Each row was made from one walk, in order. Every step used is in the known rows, and no mark comes twice. Write each row's walk.
Known rows:
dufurum/zaduk: [ -6   0   9 -14 -15  -6  -5  -5  24  -6   3   6   3  -5   9  -5 -13  12
  20  -1]
zaduk/kuzil/luto/neke: [  0  -4  24  -6  31  -3  -1  -1 -51  20  -1   3  12  -4 -12  20 -54   6
  -4  -4]
luto/neke/gata/disil/zaduk: [-12   1   7  16 -28  -1   1 -23 -61  31 -13  36  39 -14  -1  11 -12 -35
   1  10]
disil/gata: [  1  -5 -10  18  -2   8   3  -2  -5 -22   4   7   3   1  -5  10  26 -14
  -4 -14]
kuzil/luto/neke/dufurum/zaduk/disil: [ -6   1  32  -4  -9 -15  -9 -20  15  28  16  13  28 -18   7   1 -73 -32
  24  -1]
neke/gata/disil/zaduk/kuzil: [ -6   4  14  13   9  -6   7  -7 -63  15  -9  37  31  13   3  11 -15  -5
 -15   5]
neke/gata/disil/zaduk/dufurum: [ -6  12   0  13 -46 -10   4  -5 -50  19   4  37  32 -11  -1   1  -3 -15
  -9  21]
gata/disil: [ -4  -2   3  -2  -2   0  -3 -14 -38   5  -6  -1   7   9   9  14  25 -10
   4   1]
dufurum/zaduk/disil: [ -5   3   8   1 -14  -3   4  -8  27  -9   9   4  17 -13  19  -5 -26 -15
   8 -13]
disil/zaduk/kuzil/luto: [  8   1   9   1  40 -13   0  11 -35  14   4   1  20  -3 -10   2 -47   8
  -2   2]
luto/kuzil: [  6  -6   7  -9  -5  -3  -2 -10  -3   7   8 -11  -3   4  -5  -2  23 -10
  -3 -17]
kuzil/luto/neke: [ -2  -1  12  -5   6  -3  -5  -3 -27  19   2   1  14 -17  -9   9 -29 -12
   5  -3]
dufurum/zaduk/kuzil/luto: [ -1   2  26 -22  30 -14  -5   7  -8  -5   8   6   6   8   3   6 -46  26
   8  -9]
neke/dufurum: [  2   0  14   1   3  -8  -7  -9  13  21   5  10  -3   8  -3  -5 -20  -2
   8  12]
disil/gata/neke/dufurum/zaduk: [ -1 -15   9  11 -30 -14  -8 -18   1 -10  19  15  -1  22   6   7   9   5
  18  -3]
luto/neke: [ -4  -5   7   0 -11   4   0 -11 -18  19  -6   4   7 -16  -5   7 -20 -13
   9   3]
gata/neke/dufurum/zaduk/kuzil/luto: [  2  -8  37 -12  11 -29 -12  -4 -26  10  20   8   2  34   3   8 -54  37
  10   4]
dufurum/zaduk/kuzil: [ -4  -3  21 -15  13  -7   0  -2   1  -4  -1   9   0  10   7   4 -36  30
  11  -4]
kuzil/luto/neke/gata: [ -8   8  16   0 -11  -4  -1   1 -26  13   5  33  23 -10 -12   6 -35 -17
  -9  -5]
gata/neke/dufurum/zaduk: [ -3  -9  20  -5 -29 -22 -11 -17   6   9  15   6  -3  22  10  -3 -16  18
  24  11]
gata/disil/zaduk: [  0  -2  -5   7  -5  -5  -3 -15 -44  18  -7   0  22  -5   6   7  14 -18
  10  11]
luto/neke/dufurum: [ -3  -6  20   4  -9  -5  -7 -22  -2  41  -2  13   4  -7  -7   4 -37 -17
  16  17]

Which walk is each row?
[ -2  -3  12  19 -14  -3   0 -18  40  -8  17  21  15  -5  11   0 -17 -31
  14 -12]  neke/dufurum/zaduk/disil/gata
[-11   6   9   4 -16  -1   1  -9 -37   0  -4  32  17  14   6  11  18 -12
 -14  -1]  neke/gata/disil
[-11  -1  21  14  -1  -2   7 -19 -83  34 -16  40  37  -6  -2  21 -38 -18
  -7   9]  luto/neke/gata/disil/zaduk/kuzil
[-13   6  36 -13   3 -10  -1   0 -26   8   3  41  24  -2  -4  11 -72  10
  -1  -8]  dufurum/zaduk/kuzil/luto/neke/gata
[ -3  -2  37 -12  13 -16  -7 -12  16  18   3  18  -5  17   5   1 -56  26
  19  10]  neke/dufurum/zaduk/kuzil
[  1   2  41 -21  30 -23 -12  -2   6  17  13  18   3  17   0   1 -63  24
  16   5]  neke/dufurum/zaduk/kuzil/luto
[ -9   5  10   7 -14  -9  -5 -14 -68  31  -3  33  46 -16  -5  13 -21 -37
   0   5]  kuzil/luto/neke/gata/disil/zaduk
[  3 -15 -14  26 -18   1   3  -2 -39 -26  13  -4   2  15  -2  18  40  -4
  -7 -14]  disil/gata/neke
[ -3  -7  19  10 -33 -18  -3 -17   7   4  21   6  13  14  19  -2 -32  -6
  12  -2]  gata/neke/dufurum/zaduk/disil
[ -2 -13  -5  25 -34  -1   7 -11 -11 -35  19   0  19   6  18  13  17 -19
   0 -27]  dufurum/zaduk/disil/gata/neke
[  4  -1  11   1  39 -12  -4  -3 -75  19  -2   0  26   6   0  17 -19  -2
  -2   3]  gata/disil/zaduk/kuzil/luto
[  1  -5  37  -4  33 -12  -8  -8 -35  40   4  15   7   5 -14  15 -72   4
   6   9]  zaduk/kuzil/luto/neke/dufurum
[  5  -4  28   4  33 -17  -5 -10 -38  52   1  15  22 -10 -16   7 -84  -4
  12  19]  disil/zaduk/kuzil/luto/neke/dufurum
[ -6  -2  33 -18 -10 -19 -18 -18  12  34  10  15  10 -11  -3   0 -59  -5
  32  10]  kuzil/luto/neke/dufurum/zaduk
[ -7  -8  43 -10   3 -11  -6 -23  -3  37  -4  24   4   2   0   8 -75  11
  26  14]  luto/neke/dufurum/zaduk/kuzil
[  5 -13  -2  42 -19  -3   5 -15 -20 -10  21   3  12  18   6  13   6 -32
 -11 -13]  zaduk/disil/gata/neke/dufurum
[ -3   5  22  10  16  -9   4   3 -52  29  -1  37  35 -14 -15   8 -73  -8
 -11   2]  disil/zaduk/kuzil/luto/neke/gata
[  2  -5   8   7  23  -5   3 -13 -65  20 -11   5  21   7   4  15 -10  -1
   0   9]  gata/disil/zaduk/kuzil
[ -2   8  17   7  25 -13   1   1 -74  15   0  32  36  10  -3  13 -26  -8
 -17   0]  neke/gata/disil/zaduk/kuzil/luto
